Known rows, with every step that occurs:
V > E > F > J: [-370,150,65,-47,369,65,16,100,-56,10,48,-145,92,338,318,402,-121,135]
X > N > F > J > V > E: [-347,247,38,-64,730,-19,89,220,-179,27,-395,-217,355,-36,417,662,-467,460]
X > N: [-2,62,-219,-84,81,-57,134,-76,2,-111,-135,-194,104,-117,-46,167,-96,194]
E > F: [-136,-87,-136,-75,120,8,-72,-50,-16,90,203,-36,-86,122,-26,126,75,75]
E > F > J > X > N: [-66,103,-307,-177,533,67,10,33,39,-217,301,-359,224,-66,138,671,-158,227]
N > V: [28,120,32,166,275,187,-151,8,147,-27,16,-4,-160,-163,45,-40,-150,164]
F > J > X: [70,128,46,-33,334,122,-49,160,51,-204,239,-133,208,-71,212,391,-139,-50]
N > F > E: [-77,-147,164,83,282,77,-100,185,167,30,-256,-12,60,-122,56,89,-220,146]
J > X: [95,72,-155,50,146,144,-71,-100,57,-145,165,32,190,-106,134,290,-47,-121]
P > J > X > N > F: [-117,282,-167,-86,628,-63,52,38,187,-98,40,9,195,-279,158,507,-131,213]
P > N > V > E > F > J: [-399,247,33,36,689,459,-112,49,176,-139,13,2,-96,150,568,248,-356,383]
N > F > J: [-54,7,316,-60,460,-128,2,401,105,60,-42,-122,92,-138,82,171,-122,153]
J > X > N > F > E > V: [-67,-105,-348,-137,470,165,-4,102,345,-276,-45,-274,230,-505,-36,439,-366,259]
J > X > N > V > E: [-89,414,-335,245,574,344,-26,-280,166,-298,-180,-94,298,-201,397,611,-383,244]
N > V > E > F: [-314,205,-102,194,450,274,-160,-147,95,46,-6,26,-79,132,269,275,-178,239]
J > X > N: [96,117,-367,-36,225,82,55,-178,54,-246,20,-159,292,-213,80,466,-132,84]
P > J > X > N > V: [-57,466,-257,46,630,224,-62,-88,229,-254,173,-41,-30,-274,205,391,-266,274]

Rows:
[-312,260,-313,127,545,212,-24,-232,94,-64,-145,-174,19,17,226,434,-260,435] : X > N > V > E > F
[-85,285,-74,-29,268,93,-51,-28,82,-109,295,147,29,-2,217,265,-16,-77] : P > J > X
[-326,251,127,-11,366,137,-9,157,-291,16,-133,-54,184,253,473,423,-351,165] : F > J > V > E
[-342,270,99,111,649,250,-125,104,92,-23,61,-133,-66,170,358,361,-274,303] : N > V > E > F > J
[-281,269,-310,-74,588,149,77,-79,0,-241,73,-303,386,118,402,864,-247,212] : V > E > F > J > X > N
[-27,7,-102,-44,358,-160,106,61,99,13,-257,-145,169,-277,-54,247,-126,283] : X > N > F
[-425,98,-202,17,313,178,-120,-150,-299,180,-13,71,85,333,344,449,-183,188] : J > V > E > F
[-20,98,-38,84,322,393,-136,-51,236,-139,-36,136,-198,-183,249,-157,-242,240] : P > N > V
[-268,626,-258,153,684,298,5,-207,195,-269,-43,31,138,-96,473,572,-354,278] : P > J > X > N > V > E
[-41,233,-279,-19,804,250,-142,43,164,-254,318,-364,64,-223,178,633,-315,389] : E > F > J > X > N > V
[33,67,158,1,611,22,-82,303,159,-82,119,-82,286,-247,211,476,-164,60] : N > F > J > X
[61,190,-179,-108,408,60,86,82,53,-313,98,-330,309,-168,172,552,-226,141] : F > J > X > N
[35,177,-184,88,357,128,-18,-68,142,-137,-125,-196,-59,-278,-13,123,-243,362] : X > N > V
[-261,-4,2,-175,431,71,-154,217,-276,121,284,-154,-61,195,162,362,-185,253] : E > F > J > V
[-229,332,-475,166,686,356,-96,-324,136,-200,21,-130,210,-75,359,730,-318,317] : J > X > N > V > E > F
[-299,306,-131,89,834,611,-190,-48,233,-274,166,35,96,57,705,546,-400,272] : P > N > V > E > F > J > X
[-604,307,-120,-74,432,120,-91,-78,-272,200,128,189,-75,438,422,411,-152,225] : P > J > V > E > F
[-114,478,-144,149,751,321,9,-26,157,-364,-110,-270,320,-166,469,706,-476,300] : F > J > X > N > V > E
[-288,204,-92,3,516,206,-56,6,1,-129,207,-108,283,239,456,707,-163,30] : V > E > F > J > X
[-149,86,33,-170,661,-97,23,330,-148,57,-169,-276,195,-212,145,478,-376,462] : X > N > F > J > V
